What can hang from each mark:
q_858: q_496
q_161: q_253 q_858 q_914
q_531: q_253 q_283 q_764
q_990: q_914
q_253: q_161 q_531
q_914: q_161
q_764: q_161 q_283
q_496: q_990
q_283: q_764

Every row comes from one small tree of marks. Brackets hold a mark, then the marks that hang from it, in the order of their numbers. Every link used is in the known rows. Which tree was each row made from?
(in the rows, 128 means zero)
Known rows:
(q_496 (q_990 q_914)): [140 128 139 111 116 118 150 134 120 141 116 125 150 125 120 177 138 133
 144 116 119 112 135 126  81]
(q_531 q_253): [124 139 157 150 137 121 133 155 125 147 136 118 105 128 109 114 123 137
 148 115 110 141 134 142 117]
(q_531 (q_253 (q_161 q_914)) q_283 q_764): [118 170 182 221 145 139 158 170 127 169 131 126 141 103 100 117  61 161
 147  74  81 161 184 168  91]
(q_914 (q_161 (q_253 q_531) (q_858 (q_496 q_990)))): [135 152 144 120 164 192 158 118 116 123 120 139 179  68 140 132 131 162
 110 128 153 150 103 124 123]
(q_858 q_496): [124 143 122 119 125 130 131 121 123 107 136 127 145 119 139 125 140 138
 130 133 132 121 136 149 148]
(q_283 (q_764 q_161)): [151 127  79 141 137 150 133 142 101 123 128 138 140 109 122 161 123 113
 134 135 141 119 133 116 108]
(q_161 q_858): [129 124 131 130 134 160 133 126 134 122 134 137 145 104 127 106  96 148
 121 128 152 120 130 123 128]
(q_764 (q_161 q_253 q_858) q_283): [143 150 107 113 150 168 114 132 101 144 114 134 192  55 124 112 121 147
 113 153 163 158 133 117  98]
(q_764 (q_161 (q_253 q_531) (q_858 q_496)) q_283): [137 176 112 130 163 188 129 128  90 137 109 126 206  35 131 108 139 147
 123 152 155 177 129 124 119]
(q_496 q_990): [116 133 138 128 134 130 137 124 117 143 123 126 139 113 130 162 132 135
 154 115 121 114 118 124 108]
(q_161 q_914): [121 139 145 115 121 136 146 127 130 113 130 123 151  89 126 138 129 141
 126 113 127 140 131 118 126]
(q_990 (q_914 q_161)): [183  95 114  99 118 124 150 134 133 135 120 132 132 158 116 149 142 123
  92 132 141 130 145 140 118]
(q_283 (q_764 (q_161 q_253 (q_858 q_496) q_914))): [131 169  97 102 140 190 148 135 102  70 140 148 212  18 139 139 105 164
 111 133 164 141 134 105 103]
(q_253 q_161): [132 133 101 148 133 133 135 137 132 149 122 138 144 127 130 143 119 120
 113 123 128 121 157 131 132]
(q_283 q_764): [127 122 112 137 129 157 140 126 128 116 136 143 120 112 123 133 113 119
 128 126 127 116 123 115 119]
(q_990 (q_914 (q_161 (q_253 q_531)))): [178 127 131 110 137 141 152 142 129 134 107 135 147 127 118 137 152 125
  80 136 129 173 122 111  98]
(q_161 (q_858 q_496) q_914): [117 149 144 108 124 171 153 115 132  87 143 130 184  55 137 115 110 169
 123 117 151 127 139 136 143]
(q_990 q_914): [153 119 127 109 111 117 140 138 130 126 122 127 138 139 118 141 132 127
 118 127 123 125 146 128  99]
(q_283 (q_764 (q_161 (q_253 q_531) q_858 q_914))): [136 165 116 139 154 209 158 145 103 105 122 145 194  17 123 138  99 144
 113 124 146 172 115  73  87]
(q_914 (q_161 (q_253 (q_531 q_283)) (q_858 q_496))): [144 144 164 146 170 179 140 113 125 123 128 138 176  90 136  85 101 167
  76 131 149 171 121 160 135]
(q_531 q_253 (q_283 (q_764 (q_161 (q_858 q_496))))): [136 147 135 177 161 165 138 150  99 131 152 134 156  84 109 110  71 163
 140 117 136 127 157 180 107]
(q_858 (q_496 (q_990 q_914))): [135 142 133 100 114 123 154 126 116 120 124 125 166 114 132 172 152 143
 147 121 120 106 144 148 100]

Write each row's tree:
[172  95 131 102 132 159 163 126 129 144 122 138 163 120 117 161 115 150
 113 119 158 106 138 132  94] : (q_496 (q_990 (q_914 (q_161 q_858))))
[136 160 123 102 146 174 132 131 102 132 114 128 213  14 124 125 120 158
 114 139 161 172 135 107  97] : (q_764 (q_161 q_253 q_858 q_914) q_283)
[129 159 141  87 125 153 148 127 121 104 128 142 199  74 141 143 122 172
 119 129 143 118 133 128  77] : (q_161 q_253 (q_858 (q_496 (q_990 q_914))))
[105 174 156 146 145 169 175 149 122 143 138 129 189  41 122 152  97 177
 152  88 127 120 165 153 117] : (q_531 (q_253 (q_161 (q_858 (q_496 q_990)) q_914)))
[143 139 118 115 140 176 140 126 103 142 116 120 200  34 114 134 119 148
 131 130 161 149 147 121 118] : (q_764 (q_161 q_858 q_914) q_283)
[126 140 122 138 130 172 158 132 139 130 128 141 183  65 126 131  88 151
 106 105 147 127 161 119 130] : (q_253 (q_161 q_858 q_914))
[139 139 109 121 125 158 165 132 125 135 125 144 199  91 133 165 109 155
 125 114 143  92 172 146 102] : (q_253 (q_161 (q_858 (q_496 (q_990 q_914)))))
[144 137  95 125 129 159 150 142 102 108 129 133 163  67 120 170 124 124
 135 122 138 133 135 105 106] : (q_283 (q_764 (q_161 q_914)))
[140 164  98 103 149 167 119 124  96 124 122 131 209  45 136 113 133 156
 117 156 167 152 141 137 117] : (q_764 (q_161 q_253 (q_858 q_496)) q_283)
[154 135 133 128 154 155 139 132 126 136 111 135 138 115 128 124 147 126
  90 136 134 176 107 111 126] : (q_914 (q_161 (q_253 q_531)))
[105 181 193 142 155 178 148 115 123 104 132 130 202  32 137  89  90 184
 102 113 130 181 122 141 117] : (q_161 (q_253 (q_531 q_283)) (q_858 q_496) q_914)
[144 153 102 111 146 136 110 137  95 151 108 126 176  77 125 135 152 127
 121 154 140 166 131 118 100] : (q_764 (q_161 q_253) q_283)
[137 165 120  96 138 144 128 134  95 137 109 119 197  34 123 147 153 141
 118 141 140 179 134 111  97] : (q_764 (q_161 q_253 q_914) q_283)
[140 142 121 150 161 169 123 137 105 124 135 153 178  76 126 115  68 155
  99 135 151 141 128 129  77] : (q_531 (q_283 (q_764 (q_161 q_253 q_858))))
[137 172 136 127 159 194 143 135  96 144 103 123 212   4 118 123 126 149
 121 135 148 197 125  95 100] : (q_764 (q_161 (q_253 q_531) q_858 q_914) q_283)
[180 110 124  86 131 157 145 137 139 119 123 150 166 116 123 119 113 153
  67 139 164 142 137 118  95] : (q_990 (q_914 (q_161 q_253 q_858)))
[148 145 176 196 173 193 143 138 128 146 118 145 149 112 116  76  61 165
 101 113 126 183 127 134  94] : (q_914 (q_161 (q_253 (q_531 q_283 q_764)) q_858))
[145 136  75 130 139 184 140 130 103  95 142 146 174  77 131 136 104 141
 130 137 164 107 142 132 126] : (q_283 (q_764 (q_161 (q_858 q_496))))
[148 145 133 121 157 190 148 123 126 108 124 142 169  84 139  97 127 154
  86 140 160 164 114 126 144] : (q_914 (q_161 (q_253 q_531) (q_858 q_496)))
[142 165 111 142 154 138 121 154  97 136 105 127 159  94 131 139 146 124
 123 142 126 178 115 102 100] : (q_764 (q_161 (q_253 q_531)))
[121 132 158 188 157 163 145 122 121 143 129 134 125 109 114 119  91 120
 128 111 103 150 118 137 111] : (q_253 (q_531 (q_283 q_764)))
[154 152 143 164 160 191 143 134 118 163 100 131 141  96 110 103 132 126
 117 131 117 195 124 112 109] : (q_914 (q_161 (q_253 (q_531 (q_764 q_283)))))
[120 155 115 128 128 174 161 122 136 108 136 139 199  54 140 128  99 160
 106 111 150 121 166 139 148] : (q_253 (q_161 (q_858 q_496) q_914))
[136 152 122 149 137 179 177 135 119 148 112 135 197  80 129 162 114 145
 131 109 129 118 163 137 104] : (q_253 (q_161 (q_858 (q_496 (q_990 q_914)))) q_531)
[168 118 137  84 135 159 155 134 129 134 118 148 178 101 125 150 119 160
  93 127 157 127 126 115  74] : (q_496 (q_990 (q_914 (q_161 q_253 q_858))))
[106 172 140 153 148 197 181 124 118 134 120 131 206  28 136 159 111 159
 141  95 131 132 146 126 130] : (q_253 (q_161 (q_858 (q_496 q_990)) q_914) q_531)
[116 156 156 100 132 168 142 131 136  97 134 139 184  47 135 109 101 172
 101 123 150 154 121  97 102] : (q_161 q_253 q_858 q_914)
